What can hang from each mark:
vuva: lilil
matezip: gegeb
tigi: zazit
lilil: rifuv zazit zerip
potiz: doletam lilil
zazit: lilil tigi
gegeb: lilil
rifuv: lilil zilil
gele: zerip

Each row was made from one small tree. The marks that hang from a mark follow it in brackets, in alphabetical order. Every link used is in the known rows. Write each row's tree.
Known rows:
rifuv(lilil(zazit zerip)): [-0.30  0.49 -1.03  5.22 -1.83  0.66 -3.37 -0.29  1.59 -3.62  0.38 -0.56
  0.44 -2.99  0.83 -0.85  4.03 -0.99 -0.94  0.25]
vuva(lilil(rifuv(zilil) zazit zerip)): [ 0.02 -1.09  2.73  3.26 -0.83  0.57 -2.81 -0.39 -2.25 -1.41 -0.04 -1.46
 -0.45  0.79 -0.52 -1.18 -1.45 -1.62  1.18 -0.79]
zazit(lilil tigi): [ 1.52 -0.07 -5.06 -6.54  0.61 -3.81 -0.68  3.37 -0.84  0.38 -0.59  3.45
 -0.55  3.14 -1.61  4.05 -2.40  4.40  0.06 -0.89]
tigi(zazit(lilil)): [ 1.09  0.68 -1.48  0.02 -1.92  2.24  1.32 -0.23  0.27 -1.03 -0.24  0.27
  2.34  2.09  0.45  0.70  1.43  1.34 -0.94  0.35]
gele(zerip): [ 2.31  0.26  1.82 -2.04 -3.89  3.06 -2.07  0.82  0.90  0.43  0.30  3.29
 -2.02 -0.05  3.41 -0.03  1.59 -0.26 -0.29 -2.51]
gegeb(lilil(rifuv zazit(tigi) zerip)): [-0.59 -0.08 -0.96  0.63  2.44  1.25  1.14 -0.35  2.56  1.57  0.12  0.57
 -0.67 -2.34 -0.18 -2.26 -0.28 -0.76  0.35  0.93]
tigi(zazit): [ 2.19  0.04 -1.28 -1.08 -2.52  7.14  0.74 -0.07  1.02 -0.17  0.13 -0.34
  2.34  1.28  1.77 -1.00  2.05  0.23 -0.61 -1.55]
potiz(doletam): [ 0.97 -1.04 -1.81 -2.04 -0.04  6.31 -0.23 -0.85 -1.12 -1.49 -0.04  2.26
  1.60  0.83  0.67  1.34  1.92  0.95  0.13 -4.42]
lilil(rifuv zazit(tigi) zerip): [ 0.85  0.36  1.04  3.18  1.87 -0.66 -0.33  0.78 -0.83 -2.01 -0.34 -1.48
 -0.08 -0.54 -0.42 -0.92  0.18  0.05 -0.13  3.22]
gegeb(lilil(rifuv zerip)): [-2.19 -0.27 -0.92  0.93  1.13  3.86  0.94 -0.90  3.19  5.31  1.00  1.26
 -0.57 -2.82  0.55 -1.31 -0.72 -0.57  0.37 -0.36]
lilil(rifuv(zilil) zazit(tigi) zerip): [ 1.23 -0.05  2.42  2.94  3.25 -3.98 -1.87  0.67 -1.52  0.44 -1.43 -1.43
  0.05 -1.01 -1.32 -1.06 -1.03 -2.80 -0.41  3.85]
potiz(lilil(rifuv zazit zerip)): [-1.82  0.12  0.77  4.72 -0.21 -2.30  4.12 -2.34  1.18 -2.66  1.43  0.06
 -1.38 -1.88  0.56 -2.77  2.27 -0.07  0.30  1.27]
gegeb(lilil): [-0.08 -0.76 -3.11 -4.46 -0.86  4.66  1.63  0.11  2.88  3.66  0.76  2.44
 -0.82 -1.46  1.60 -1.52 -0.26  0.25  0.83 -4.48]
tigi(zazit(lilil(rifuv(zilil) zerip))): [-0.28  0.79  0.58  3.62  0.09  0.05  0.10 -0.91  0.11  1.27 -0.62 -0.55
  2.59  0.95 -0.63  0.79  0.49 -0.52 -1.40  3.59]
matezip(gegeb(lilil(rifuv zazit))): [-1.78  0.81  1.05 -5.89 -0.25 -1.36  5.02 -0.73  2.84  3.13  2.46 -2.08
 -3.08 -0.29  1.84 -1.23  0.80 -0.03  0.03 -2.58]
vuva(lilil(rifuv)): [-0.10 -0.86  0.87 -4.17 -2.78  6.30 -0.68  0.67 -1.39 -0.56  0.60 -1.25
 -0.49  1.69  1.01  0.55 -2.41  1.68  2.03 -4.29]
matezip(gegeb(lilil(rifuv zerip))): [-3.13  0.33 -0.32 -3.11  0.35 -0.90  2.79 -0.64  3.82  6.80  3.36 -0.34
 -3.17 -0.48  1.03 -0.09  0.34  0.16 -0.33 -1.55]
zazit(lilil(rifuv(zilil) zerip) tigi): [-0.43  0.10 -2.16 -1.35  3.55 -7.03 -2.33  2.40 -1.10  3.66 -1.11  2.27
 -0.14  1.40 -3.26  4.12 -3.67  1.66 -0.59  3.73]
vuva(lilil(rifuv zazit(tigi) zerip)): [ 0.49 -0.92  0.47  1.30 -0.46  2.26 -2.65  0.85 -1.46 -2.77  0.39 -0.87
 -0.65  1.64 -0.76 -0.29 -1.41  1.10  1.38 -0.78]
matezip(gegeb(lilil(rifuv(zilil)))): [-2.24  0.29  0.71 -7.30  0.36 -1.61  3.46 -0.39  3.13  7.04  2.35 -1.14
 -3.02 -0.32  1.29 -0.10 -0.75 -0.78 -0.05 -2.82]
rifuv(lilil(zazit zerip) zilil): [ 0.18 -0.16  0.74  4.80  0.10 -4.19 -5.57 -0.45  0.64 -0.10 -1.17 -0.44
  0.72 -3.56 -0.47 -1.02  2.24 -4.86 -1.33  1.26]
vuva(lilil(zazit)): [ 1.98 -1.28 -0.20 -2.01 -3.76  3.65 -1.09  0.64 -2.06 -4.68  0.51 -0.36
 -0.83  2.43  1.14 -1.25 -0.13  1.09  1.83 -5.33]

Write each row's tree:
[ 1.20  0.19  1.21 -1.09 -0.89 -2.71 -3.46 -0.02  0.08 -1.51 -1.86 -1.68
  0.90 -3.16  0.54 -0.99  1.71 -4.36 -0.74 -1.03]
rifuv(lilil(zazit) zilil)
[ 1.41  0.64 -1.94 -2.82 -1.49  1.50 -2.14  1.23  1.39 -4.63 -0.62 -1.09
  0.50 -1.89  0.93 -0.06  2.63  0.23 -0.35 -1.58]
rifuv(lilil(zazit(tigi)))
[-1.19 -0.39  2.22  3.45  1.33 -0.32 -2.11 -0.10 -0.70  5.57 -0.20 -0.43
  0.10 -1.68 -0.32  0.14 -1.80 -2.59 -0.38  1.97]
lilil(rifuv(zilil) zerip)
[-1.21 -0.31  2.13  0.51  2.65 -1.30  4.46 -4.20 -0.48 -4.78 -0.61 -0.07
  0.88 -1.61 -0.50 -1.49  2.65 -1.72  0.30 -0.39]
potiz(doletam lilil(rifuv(zilil) zazit))
[-2.19  0.74 -0.13  3.09 -0.14 -3.34  0.41  0.19 -1.23  1.25  0.27  0.94
 -0.27  0.47 -0.80  2.59 -1.29  2.22 -0.41  2.24]
zazit(lilil(rifuv zerip))
[ 0.15  0.12  4.31  5.94  1.38 -3.11 -0.62 -0.96 -1.98  0.03 -0.99 -2.29
  0.09 -1.91 -0.08 -2.18  0.06 -3.70 -0.46  3.16]
lilil(rifuv(zilil) zazit zerip)
[-0.22 -0.77  1.89  3.42 -1.76  2.94 -1.71 -0.28 -1.79 -3.07  0.73 -1.48
 -0.58  1.03  0.10 -1.06 -0.58  0.39  1.38 -1.25]
vuva(lilil(rifuv zazit zerip))
[-0.45  0.97 -0.05  3.75 -0.55  1.74  0.85 -0.86  0.47  0.03 -0.08 -0.56
  2.53  1.11 -0.25  0.83  1.09  0.81 -1.27  3.26]
tigi(zazit(lilil(rifuv zerip)))
[ 1.60  0.58  5.07 -2.41  0.02 -1.14  2.28 -0.43 -2.67 -1.91 -1.99 -4.02
  0.19 -1.33  1.38 -2.10 -0.81 -3.01  0.42 -0.11]
lilil(rifuv(zilil) zazit)
[-0.95 -1.41  1.28  1.54 -0.90  2.50 -3.84  0.25 -1.35  2.52  0.52 -0.12
 -0.35  0.91 -0.65  0.51 -2.79 -0.75  1.24 -1.55]
vuva(lilil(rifuv(zilil) zerip))
[ 2.58  0.34  3.02 -5.45  1.90 -2.08  1.09  1.20 -2.21 -1.42 -2.45 -3.12
  0.23 -0.36  0.08 -1.03 -1.91 -2.03  0.43  0.65]
lilil(rifuv(zilil) zazit(tigi))
[ 0.35  0.45 -1.77  4.10 -1.29  1.34 -0.12 -0.42  0.65 -0.04  0.28  1.10
  2.20  1.80 -0.21  0.73  1.80  0.96 -1.35  1.91]
tigi(zazit(lilil(zerip)))
[-0.70  0.40 -3.02 -1.24  2.54 -4.60 -1.29  2.50 -0.60  1.94 -0.36  2.20
 -0.29  1.76 -2.64  4.12 -2.85  3.67 -0.39  3.26]
zazit(lilil(rifuv zerip) tigi)
[-0.16 -0.72 -2.10  3.12  0.19  1.25  0.49 -0.91  2.52  1.13  0.91  2.28
 -1.00 -2.02  0.78 -3.20  1.56 -1.16  0.16 -1.41]
gegeb(lilil(zazit zerip))
[-2.50 -0.28  0.86  6.52  2.62 -0.37  3.50 -4.56  0.47 -5.19  0.85  1.10
  0.66 -1.72 -0.85 -1.47  4.14 -0.44 -0.11  1.41]
potiz(doletam lilil(rifuv zazit zerip))
[ 0.22  1.21  0.34 -0.30 -1.26  2.74  2.29 -0.56  0.08 -0.89 -0.59 -1.39
  2.65  1.40  0.48  0.85  0.64  1.20 -0.84  1.60]
tigi(zazit(lilil(rifuv)))
[ 0.45  0.99  0.85 -0.54 -0.57  1.12  1.53 -0.63 -0.19  0.29 -1.09 -1.43
  2.72  1.20  0.04  0.78  0.07 -0.21 -0.98  1.96]
tigi(zazit(lilil(rifuv(zilil))))
[ 0.53 -0.42 -5.54 -0.65  1.51 -5.24 -2.73  3.01 -0.35  1.72  0.11  4.61
 -0.63  2.73 -2.58  3.95 -1.75  3.83 -0.55  1.37]
zazit(lilil(zerip) tigi)
[ 0.94 -1.58 -0.63  3.98 -2.72  2.38 -3.19  0.25 -1.57 -3.37  1.20  0.87
 -0.99  1.99  0.12 -1.30  0.42  0.50  1.23 -3.11]
vuva(lilil(zazit zerip))
[ 0.59  0.38 -1.61 -7.21  2.59 -5.50 -0.28  2.80 -1.53  2.27 -1.82  1.14
  0.00  1.95 -2.27  4.10 -4.27  2.23  0.04  1.51]
zazit(lilil(rifuv(zilil)) tigi)
[-0.83  0.45  1.24 -1.08 -1.12 -0.83  6.27 -2.00  0.67 -3.97  0.77 -1.10
 -1.29 -1.41  1.59 -2.71  1.70  0.43  0.91 -0.95]
potiz(lilil(rifuv zazit))
[ 0.29  0.75 -2.50 -7.02  1.63 -3.28  0.76  2.87 -1.11  0.56 -1.06  1.02
 -0.24  2.21 -1.63  4.15 -3.46  4.15  0.22  1.03]
zazit(lilil(rifuv) tigi)
